Each row was made from one walk, in order. Every step used is in the known rows, and no mark comes twice. Write each row's walk.
Known rows
zolakov lemak: [-32   0 -59  -2  23 -31   7  14   2 -18   4  11  19 -29  -7  -9 -12  42
  -7  -7 -27  34  -3 -29 -12  29  79  52  34  28  22]
zula potikuv vofe: [ -1 -34  31  45 -20 -14 -21  20  13   8 -15  26   8   8  10  39 -48  17
 -33  52  21   3 -15   2   5 -20  10 -18 -23  29  28]
zula potikuv vofe lemak zolakov: [ -7   9 -12  21   5 -29 -10 -16   5 -35  11  24  31  13 -14  32 -34  26
 -66  28  44  29  -5 -19  42   9  -5  -3 -38  36 -11]
puler potikuv gipad: [  4 -37  16   5   5  12 -20   3  15 -12  34  23 -13  -1   0 -11 -17 -33
  30  37  -8 -17  37 -15   7  12 -15  20   2  -7  -9]
gipad zere dama potikuv vofe lemak zolakov: [-24  50 -58 -28   3  -7   1 -43  -5 -31  31  -7  39  -7 -30 -30 -27  52
 -40 -42  17  36 -12   8  44  27  42  14 -39   0 -71]
puler potikuv defazi: [-18 -23  24 -23 -35  -9 -24  21  -2 -13  -4   2 -15 -30   6 -20  -4 -21
  14  36   1  18  20  -6   4   9  56  -9  -7  31  16]
todi gabuvuf: [ -5  13  -6 -31   2 -18  31  40  10  28  -9  19 -14 -17  -1   5   2  51
  -8 -38 -35  -5 -29   6   4   6  15 -13  44 -16  21]
vofe potikuv todi gabuvuf zula: [ 17  34  11 -21  33  34  70   7  13  -1 -18  -8   0  -6   3   5  40 -10
  21 -23   5 -13 -28  41   0 -16 -23 -21   6 -11 -17]
todi gabuvuf zula potikuv: [ -8   7  14 -19  24  17  71  -9 -15  23 -24  11 -18 -18  13   3   7  16
  -2  -5  23 -40   6  28 -12 -17 -62 -17  45  10  19]
gabuvuf zula: [  7  -3  -1 -19  16 -17  50 -23   6   1   6   1  18 -47   1 -11 -10  -4
  13  -1   8   9 -15  22 -26   4  15  21  30  17   6]
zere dama: [-11 -34   1 -14  13 -14 -22  25 -17   9  -5  19  -8 -44   2 -24 -25  44
 -19 -17 -53  19 -27  21  -8  -7  57  14   5  -1  12]
todi gabuvuf zula potikuv rirupo tukat puler: [   3   34   42   25  -45   17   30  -19  -16   55  -50  -32    2   74
    4    8   58  -49   67   11   30  -40   63   -5  -52  -42 -108  -49
   34  -17   28]
puler potikuv gipad zere dama: [ -5 -30 -40   2   7  51 -33  21  -6  -6  29  13  -6  16 -10 -43 -22 -10
  12  16 -36 -28  24  -1   3  32   3  23  11 -26 -32]
vofe lemak: [-11   2 -52 -24  -1 -41  31   3  -4 -39   4  -1  13 -26  -9  10  -6  16
 -41 -22  -9  19 -24  -9   7  16  37  24  -2  11 -23]
gipad zere: [ -8  11 -90 -10 -19 -17  21  19  13  -8   1  -7  17   8  -8 -16  -2  24
 -27 -11 -17   4 -42 -10  10  50  40  29  40  -1   3]
zere gipad: [-10 -17  13 -10  30 -22 -28   8   5  -7  11  11 -16  -2 -24 -16 -26  20
 -17  -3 -23   9 -12 -20   1  12  68  24   2 -13   8]
tukat rirupo: [  6  14  -2   2   8 -33  16  10 -12  -9  -4   6  -1 -33  15  31  52  30
  -2 -37 -10  33   4 -36 -34   8  26   7  16  -4   3]
gipad zere dama: [-12  -8 -71 -13  -3   6  -6  31 -13   3  -5   4   9 -10  -8 -36 -14  47
 -30 -26 -50   7 -40  13   3  30  56  26  27  -9   0]
zula potikuv vofe lemak: [-14 -16  -7  29 -21 -19   5   9   3 -24 -15  14  20   6   0  53 -40   9
 -62  35  35   4 -14  -8   9 -15   4 -12 -43  25 -17]
zere dama potikuv todi gabuvuf zula: [ -2  27  54 -59  62  45  43 -10 -21  27   4  -2 -28 -47   1 -46   4  25
  36 -56 -23 -39  -1  72 -10 -36 -19 -28   1  -9  -2]
puler potikuv: [-12 -31   2 -20  -9  -4  17  -3  -4  -9   6  20   7 -40  15 -21   2   1
   0  15  -2  12  29 -12   5   9   3  16  14  14  -2]
zula potikuv rirupo: [-20 -41   8  51 -15 -24  -5   4   7  10 -30   3 -24  40  10  36 -29  -9
 -22  34  22 -13   9 -21  12  -3 -12 -16 -11  34  11]
rirupo potikuv vofe lemak zolakov: [ 24  21  -3  13  11 -31 -37 -15  16 -39  42   1  39  -2 -24  43 -17   2
 -84  -3  39  71 -31 -47  42  20  32  12 -51  19 -10]
gabuvuf zula potikuv defazi: [-15 -11  25  -1  -4  -3   1 -11 -15 -11 -26 -15 -18 -18   8  -4 -15 -34
  11  48  41 -14   1  33 -14  -9  15  -9  -3  53  33]
potikuv gipad: [ 12 -22   0  13  13 -17 -34  20  23  -6  29  14 -15  14 -11   9 -31 -11
  21  19 -27 -12 -17  -2   3  17  19  21   7 -12  14]
zere dama potikuv: [-32 -19  15 -38  16 -11  -9 -30 -26   3   1   1 -22 -63  15 -45 -14  37
   9 -35 -21   7   5  38   6 -23  29  18 -19   5 -12]
lemak zolakov: [  2  10 -21 -17  23 -44  -9 -13   6 -14  26  22  11 -18 -12 -22  -6  41
 -17 -13 -11  41 -21 -15  32  37  28  30  21  21  25]
gipad zere dama potikuv: [-34   8 -57 -37  -2   5   8 -23 -22  -4   3 -17  -9 -30   3 -57  -3  40
  -5 -44 -19  -7 -10  31  16  15  30  27   3  -9 -27]
dama potikuv vofe lemak: [-19  17   5 -18 -22 -35  28 -34  10 -28  12  -7  23 -34  -5  24 -31  11
 -15 -12  35  23  -7   6  14 -16  36  -5 -55   9 -51]
zula potikuv dama: [ 23 -31  14  13 -10  -5 -40  20 -12   6 -28  31 -15   5  13  28 -28  32
 -23  39 -19  -8 -24  19  30  -9 -16 -25  -5   6  18]
tukat puler potikuv: [ -3 -11  16 -16 -48  -4  25 -11 -29   7 -10  13   6 -20  17 -30  50  11
  31  29  -3   3  54  -3 -24  -3 -23  13  29   1  10]

Which walk is each row?
[ 30 -22  40  36 -12 -14 -48  20  22   4  15   5  19 -10   1  51 -29  -6
 -50  23  14  45 -38 -27   8 -10  47  -3 -34   8  27] | rirupo potikuv vofe
[ 52  57  48  -6  69  40  35  19 -14  11   9 -19 -20 -12   9  49  88 -11
 -10 -53  12   0  -4 -25 -41 -11 -46 -29  11 -17  21] | tukat rirupo potikuv todi gabuvuf zula
[ -7 -19   5   3  18   2  40 -36 -14  -8 -14   2  -3 -25  16  -3 -10 -14
  -5  29  38 -18   6  25 -15 -10 -40  15  18  35  17] | gabuvuf zula potikuv
[ 20 -19 -40  25  27  37 -81  30   0  -5  34 -15 -19  35 -15  -7 -14 -22
 -34  -4 -35  -8 -30 -15  11  27  22  36  -9 -30   1] | rirupo potikuv gipad zere dama
[ 64   9  37  15   5  -4 -58  17 -19  -3  -1   1  -5 -21  13  71  51  20
 -31 -22 -15  53 -20 -42 -10  -3   7 -23 -22 -24   0] | tukat rirupo potikuv dama
[-11 -33 -49  34  19  39 -52  28 -13  -5   3   8 -28  50  -5 -16 -32   2
 -18  26 -25 -51  -5  16  12  18 -19  20   2 -14   1] | zula potikuv gipad zere dama
[-33  13 -41   0 -33   5 -40 -28   4   9 -10 -52   8  42  -4 -44  -2 -39
  36 -43 -12   4  21 -17   5   2  15  -4 -23 -23 -32] | gipad zere dama potikuv rirupo tukat
[ 24   9  12  15  21 -16 -19   0 -19 -17   8 -14 -13 -30  21  49  68   1
 -36 -38  13  48   2 -60 -24   1   7  16  -8  -3  14] | tukat rirupo potikuv
[  7 -24  14 -12  19  18  -4  26   4 -16  13  20  -4 -10   7 -21   3 -12
  -2  26 -17  -4  14  -6  16  12   0   0  -4  18  19] | puler potikuv todi
[ 26  33  19 -31  48  22  58  31  10  23   2   9  -5 -10 -10  -4   4  11
  12 -22 -23 -28 -32  34 -12   1 -13 -25  37  -4  29] | potikuv todi gabuvuf zula
[-18 -25  31 -15  31   6 -46 -22  -8  -1  28   3 -39 -23   2 -33 -34   4
  42 -15 -29 -23  15  34   8 -19   9  18 -33 -18 -17] | zere dama potikuv gipad
[  7   1  27   6  40  35  33   1   5  23   3  13 -33  20  -2  16 -11 -21
  30  18  18 -70  16  32 -12 -14 -83 -13  32 -11  10] | todi gabuvuf zula potikuv gipad
[-13  24  29   8 -69 -35 -22 -48  -5  20 -21 -51   4  46   8 -21  50 -51
  85 -10  16   6  59 -21 -21 -27 -34 -14 -15 -16   6] | dama potikuv rirupo tukat puler
[ 11 -11  19  10  48  23  21  -9  -8 -16  -7   2 -11   4  11  -5  -8 -25
  -7  40  24 -35  -4  32  -4  -8 -45  -2   3  39  38] | gabuvuf zula potikuv todi
[  6   7  51  15   4  21  53  10  11  41 -20  25  10  -6   4  39 -30  18
  -2  22  36 -27  -8  29 -21 -36 -37 -43  18   7  15] | todi gabuvuf zula potikuv vofe
[ -5 -15 -70  21  -1  30 -32  16   9 -22   1 -11  -5  31  -8 -17   4  -9
   6  -6 -31  -8 -24  22  13  14  27  31 -16 -36 -54] | vofe potikuv gipad zere dama
[-11   1  36  19   7  11  70  -6   6  44 -36   0 -24  25   3  34 -11  -9
   5   6  36 -44  16   8 -13 -18 -60 -44  27  17  -3] | todi gabuvuf zula potikuv rirupo
[  1  11   2  43 -88 -24 -23 -22   8   1 -49 -48  22  67   9   8  73 -62
  64   6  10  34  35 -28 -23 -30 -17 -12 -22 -23 -16] | vofe potikuv rirupo tukat puler
[ 16  26  38 -24 -17  36  33  45 -24  30 -14  21 -18  20   5 -23  66  31
  33   7 -30 -35  38   7 -10  -5 -56 -36  38 -18  34] | tukat puler potikuv todi gabuvuf
[-10  -1  41  -2 -22 -31   1 -25  22   6  10   7  13 -30   6   9 -38  16
  14   1  25  19  -8  14   8 -22  34  -7 -36   9  -7] | dama potikuv vofe
[ 10  10  13  34 -71 -35 -35   2   5  27 -27 -29  21  66  -7   1  39 -41
  57   9 -14  17  27 -38 -36 -11  -5 -14   7 -19  29] | potikuv rirupo tukat puler
[ 56 -21  21   5  -3  -4 -72  20   0   4   3   8  -3 -10   3  39 -13  10
 -43  10 -25  36 -49  -9  30   2  22 -12 -17  -9  19] | rirupo potikuv dama
[-18   6 -17  -5 -20   7  -8  -5   3  13   4  -1  18 -15  -2 -22 -41  42
  -6 -19  -4   8 -24  27   8  -2  53  -1 -24  -9 -29] | gipad zere dama potikuv vofe
[  3  49  38 -58  50  23  69 -24   2  15  10 -11 -21 -28   3 -27  19   2
  41 -40   9 -40   0  49   3 -17 -41 -24  14  -1   5] | dama potikuv todi gabuvuf zula
[  4  27 -44   9  25  51  51   8  12  18   2  -5 -19  57 -12   4   0 -21
  21  11  22 -85   0  21  -3  22 -83  -3  54 -22  -4] | todi gabuvuf zula potikuv gipad zere
[ -8 -25  15  17 -44  -6 -30 -10  21   2  -5 -15  24  30   2  -8   2 -76
  37  16   6  22  56 -59  -5  -3 -12 -14 -10  -3  -6] | puler potikuv rirupo tukat
[ -9  -9 -14  39 -48 -26 -30 -15  33 -14 -32 -42  24  45   5  20  25 -78
  34  -7  11  43  10 -38   5 -18  12  -6 -38 -11 -29] | vofe potikuv rirupo tukat
[  0  11   2  -9  -6 -19  11 -23  12 -37  36  30  53 -21 -20   6 -21  14
 -37  16  33  54  24 -35  35  21  16   0 -31  22 -44] | puler potikuv vofe lemak zolakov
[  3   2  10 -16 -66   1 -22 -15 -25   1  -9 -11  31   6  15 -47  69 -40
  60  19  -8  15  71 -26 -33 -14 -46  13  22 -22  27] | rirupo tukat puler potikuv
[ -1   9 -29   3  39  74  22  17 -14  28  -4   4 -27  37 -11 -16 -13   2
  11  -4 -13 -80   3  43 -14   3 -64  -9  39 -29 -10] | todi gabuvuf zula potikuv gipad zere dama
[ 20  -3   3  22 -15 -20 -24  10  13 -29  17  -9  29 -10 -10  62 -24 -15
 -79   7  28  48 -36 -34  13  -5  43   2 -53   7 -16] | rirupo potikuv vofe lemak
[-13  19 -58  -9   1   2  -1 -25  22 -18  35 -22 -19  28  -9 -25  -7 -19
  34  -6   8 -38   2   6  27  37  -6  33   2 -22 -29] | dama potikuv gipad zere
